What can hang from each mark:
A: B
T: C
C: J X Z
U: B
B: M U
Z: J T
J: C X Z
M: C T U

Each row was made from one small tree. The marks that hang from a mark follow it in brackets, in alphabetical order. Every link used is in the known rows. Write each row's tree.
Known rows:
U(B(M(T(C(J X))))): [ 2.37 -1.57 -1.68  1.06  0.65 -2.64 -4.01  1.53 -0.28 -3.75 -0.25 -0.58
  2.04  1.12 -0.12  4.01  1.14  2.01  0.09 -0.88  1.91]
B(M): [ 2.21 -1.40  0.48  0.88  0.23 -5.02 -3.43  3.26 -2.27 -3.67 -2.58  0.13
 -0.21  1.65  0.41  2.52 -3.16 -1.10  1.12  1.78 -1.06]
M(C): [ 1.45 -1.67  0.45  2.79  0.52 -3.41 -2.97  3.47 -2.55 -4.39 -0.36 -1.43
 -1.59  1.27  1.19  2.21 -2.78  1.76  2.21  2.28 -0.28]
Z(T): [ 1.49 -1.16  0.41  1.00  1.38 -3.82 -1.95  2.96 -1.53 -3.63 -2.49 -0.49
 -1.11  2.11  2.14  2.53  1.19  2.17  2.40  1.46 -0.03]
U(B(M(T(C(J))))): [ 2.74 -1.90 -2.32  1.74  0.00 -3.29 -3.03  2.13  0.49 -3.81 -0.20 -0.59
  2.71  1.35  0.05  3.27 -1.22  1.81  0.47 -2.95  0.17]
J(C X Z(T)): [ 2.57 -2.03  0.55  0.27 -0.24  0.73 -2.13  3.56 -2.62 -3.80 -3.78 -0.15
 -1.75  3.02  3.03  1.64  1.68  2.26  1.23  0.99  2.32]
M(T U(B)): [ 0.10 -2.01 -2.06  1.93  0.62 -3.18 -0.79  2.44  0.13 -4.06  0.54 -3.05
  0.73  1.54  0.15  3.49  3.60  3.68  1.54 -1.61  0.24]
Z(J): [ 1.91 -2.33  0.62  0.22  0.35 -3.43 -3.37  3.49 -2.95 -4.30 -2.56 -0.11
 -1.00  2.61  1.18  2.29 -3.09  1.51  1.72 -0.28 -0.34]
C(J): [ 1.19 -2.20  0.20  0.86  0.51 -2.62 -2.69  3.37 -2.11 -4.09 -1.30  0.08
 -0.55  2.67  1.39  2.31 -2.63  2.20  1.87 -1.15 -0.27]
B(M(C(Z) T U)): [-0.30 -3.25 -0.93  2.67 -0.11 -4.19 -0.77  2.66  0.44 -3.98  2.93 -0.85
  1.34  0.67 -0.45  2.27  1.25  3.66  1.98  2.88 -0.99]
T(C): [ 2.26 -1.97  0.80  0.74  0.84 -2.06 -3.40  1.61 -2.80 -4.59 -0.59 -0.22
 -0.50  1.78  1.42  2.12 -4.25 -0.46  1.17 -0.79  0.27]
C(X Z(J T)): [ 0.90 -2.89  0.38 -1.80  1.12 -0.83 -2.66  2.81 -1.77 -3.78 -1.06  0.18
 -1.49  2.47  1.89  2.85  3.43  5.47  1.98  2.78  2.17]
J(C X Z): [ 2.72 -2.73  0.73 -0.26 -0.83  1.35 -2.88  3.47 -3.92 -4.26 -2.96 -0.51
 -1.79  3.17  2.33  1.51 -1.79  0.81  0.74  0.08  2.00]
J(C(X Z)): [ 0.74 -3.32  1.41 -0.65  0.15  1.28 -2.35  1.70 -2.41 -4.34  0.19 -0.92
 -1.78  2.24  2.36  2.16  0.76  1.82  1.24  1.29  2.81]
J(X Z): [ 2.66 -2.40 -0.14 -1.80 -0.21 -0.08 -3.32  3.91 -4.42 -4.00 -2.70 -0.43
 -1.75  3.22  1.44  2.16 -2.10  2.25  1.29  1.33  0.97]
A(B(M(T U))): [ 0.53 -2.89 -0.52  2.01  0.60 -6.31 -1.09  2.59 -1.76 -3.22  0.79 -1.12
  1.49  1.32 -0.52  2.62  2.05  2.13  1.47  0.75 -1.30]
B(M(C(Z)) U): [ 0.11 -2.85 -0.01  1.01 -0.93 -2.44 -4.12  3.86 -0.73 -3.70  1.69 -0.58
  0.71  1.01 -0.66  1.35 -2.79  2.63  0.94  2.76 -0.39]
Z(T(C)): [ 2.18 -1.33  0.64  1.38  1.42 -2.60 -2.63  1.73 -1.41 -4.12 -1.32  0.05
 -0.44  1.63  2.08  2.27 -0.64  1.06  1.67  0.20  0.67]
C(X): [ 1.17 -1.40  1.26 -0.29  1.38 -2.58 -3.77  2.28 -3.63 -4.05 -1.77 -0.77
 -1.84  2.04  1.28  3.09 -0.04  0.98  1.54  2.64  1.40]
M(T(C(X Z(J))) U(B)): [ 0.20 -4.04 -1.86 -0.64  0.45  1.06 -2.17  1.02 -0.04 -4.75  3.23 -1.80
  1.17  1.40 -0.14  3.56  3.91  5.80  0.39 -1.48  3.16]
U(B(M(C(J(Z) X) T))): [ 1.37 -2.49 -2.30  1.26 -0.65 -1.39 -3.09  3.41 -0.29 -3.39  0.74 -2.06
  0.68  0.82  0.35  3.68  2.21  5.75  0.74  2.28  1.82]

Write each row's tree:
[ 0.68 -3.32 -0.68  1.53 -0.21 -1.66 -1.21  3.14 -1.24 -3.93  0.97 -1.20
  0.10  2.09  2.06  1.88 -0.66  6.00  2.63 -0.15 -0.16]	M(C(J(Z)) T)
[ 2.46 -1.35 -2.13  1.08 -0.04 -5.15 -2.27  2.89 -0.41 -3.32 -1.86 -2.06
  1.31  1.38  0.19  3.65  0.78  1.57  1.25 -0.11 -0.54]	U(B(M(T)))
[ 0.81 -2.23 -1.88  2.13  0.69 -1.93 -1.52  1.20  0.14 -4.60  1.71 -2.43
  1.51  1.02  0.12  3.25  1.65  2.50  0.77 -2.80  0.95]	M(T(C) U(B))
[ 1.91 -1.98  1.22  2.33  0.43 -2.64 -2.19  3.13 -0.91 -3.99 -3.66  0.17
 -1.02  2.38  2.76  1.80  0.59  1.49  1.68 -0.57  1.00]	Z(J(C) T)
[ 0.41 -3.71  0.06 -0.28  0.62 -2.26 -2.90  0.91 -0.59 -4.33  1.85  1.10
  1.94  1.26 -0.70  2.80  1.46  2.44  0.36  1.04  1.27]	B(M(T(C(X Z(J))) U))
[-0.44 -1.88  0.36  0.83  0.34 -2.36 -4.38  3.40 -0.17 -3.13  0.89 -0.16
  0.17  0.61 -0.07  2.22  3.00  4.19  1.01  5.87  1.72]	B(M(C(X Z(T))) U)
[ 1.43 -2.65  0.99  0.83 -0.19  0.26 -0.97  2.57 -1.08 -3.72 -2.18 -0.98
 -1.42  2.28  3.74  1.49  1.19  2.25  1.50  0.12  1.52]	J(C Z(T))
[-0.92 -2.53 -0.52  4.56  0.82 -4.10 -1.07  2.97 -0.01 -4.35  1.76 -0.78
  0.84  1.39  0.35  2.33  1.22  4.65  2.54 -0.24 -0.57]	M(C(J) T U)
[ 2.17 -1.63 -2.17  3.67 -0.85 -3.27 -3.77  4.76 -0.01 -3.90 -0.24 -1.37
  0.28  0.64 -0.37  3.24 -2.12  2.82  0.63  1.00  0.15]	U(B(M(C(J))))
[ 0.59 -2.98  0.58 -1.61  0.23  0.68 -3.21  2.78 -3.11 -3.94 -0.51 -0.31
 -1.38  2.68  1.92  2.62 -0.33  3.94  1.12  0.89  1.97]	C(J(Z) X)
[ 2.99 -1.19 -0.24  1.13  1.27 -1.50 -3.81  3.20 -2.08 -4.10 -2.67  1.80
 -0.16  2.79  1.36  2.38 -0.48  2.36  1.33 -0.46  1.55]	Z(T(C(J(X))))
[ 2.10 -4.11  0.12 -1.35 -0.07  0.22 -3.07  2.08 -2.12 -4.85  0.83  0.38
 -0.19  2.39  1.30  1.75 -4.23  2.66  1.16 -1.49  0.74]	T(C(Z(J)))
[ 0.75 -3.08 -0.25 -0.87 -0.15 -2.52 -3.28  1.24 -0.18 -3.62  1.61  0.28
  3.11  1.69 -0.17  1.41 -1.82  1.69  0.76 -1.18 -0.34]	B(M(T(C(Z))) U)
[-0.84 -3.01 -0.52  2.71  0.58 -1.32 -0.46  3.26  0.54 -4.26  2.77 -1.08
 -0.93  0.91  1.03  2.10  3.27  5.73  2.35  3.24  0.60]	M(C(Z(T)) U)
[ 2.16 -2.41 -0.66  3.06  0.38 -6.59 -2.18  3.28 -2.54 -3.13  0.54 -1.64
  0.66  0.79  0.29  2.44 -0.20  2.94  2.25  2.78 -1.36]	A(B(M(C T)))
[-0.52 -3.91 -2.29 -0.02  0.51  1.77 -1.53  0.89  0.77 -4.55  4.48 -1.58
  1.68  1.50  0.05  3.58  4.36  6.39  0.58 -2.38  3.23]	M(T(C(J X Z)) U(B))
[ 1.26 -3.10 -0.34  2.33  0.82 -5.11 -1.81  1.37 -1.66 -3.71  1.99 -0.51
  2.30  0.85 -0.58  2.40  0.12  1.00  0.74 -0.43 -0.65]	A(B(M(T(C) U)))
[-0.14 -3.81 -1.10  1.71 -0.66 -2.32 -3.00  4.74  0.10 -2.75  2.91 -0.25
  1.48  1.21 -0.09  1.30  1.46  7.30  1.34  2.07  0.32]	A(B(M(C(J Z(T))) U))
[ 0.60 -1.30  0.67  2.89 -0.27 -4.94 -5.10  4.05 -1.34 -3.67 -0.53 -0.46
  0.65  0.75 -0.81  1.67 -3.53  0.28  0.72  2.77 -0.87]	B(M(C) U)
[ 3.02 -1.14 -0.05  0.24  1.01 -3.42 -3.81  4.58 -2.92 -3.81 -5.11  1.02
 -1.28  3.15  1.24  2.62  0.89  2.92  1.87  1.66  0.75]	Z(J(X) T)
[ 2.69 -3.34 -0.53 -2.23 -0.24 -0.42 -3.53  4.33 -3.75 -4.40 -2.00  0.63
 -1.25  3.55  0.69  2.18 -1.93  3.79  1.64  0.64  0.97]	C(Z(J(X)))
[ 0.65 -2.44 -0.24  2.74  0.09 -6.30 -3.54  3.52 -1.88 -2.89  1.08 -1.75
  1.85  0.87 -0.68  1.70 -0.14  3.29  1.54  1.85 -1.12]	A(B(M(C T) U))
[-0.58 -2.54  0.08  0.91 -0.38 -2.46 -4.42  3.19 -0.88 -3.17  0.72 -0.18
  1.72  1.33 -0.13  2.04  0.91  4.76  0.79  2.37  0.95]	B(M(C(J(Z) X) T) U)
[ 0.30 -2.74  0.47 -1.70  0.56 -1.83 -4.34  0.63 -0.94 -3.64  1.64  0.33
  2.49  1.47 -0.43  2.15  0.52  1.81  0.37  0.87  1.43]	B(M(T(C(X Z))) U)
[ 0.82 -1.90 -2.99  4.05  0.19 -2.18 -2.23  4.45 -0.30 -4.31  0.58 -1.85
  0.77  1.67 -0.76  3.41  3.29  6.06  1.54 -0.38  1.38]	M(C(J(X)) T U(B))
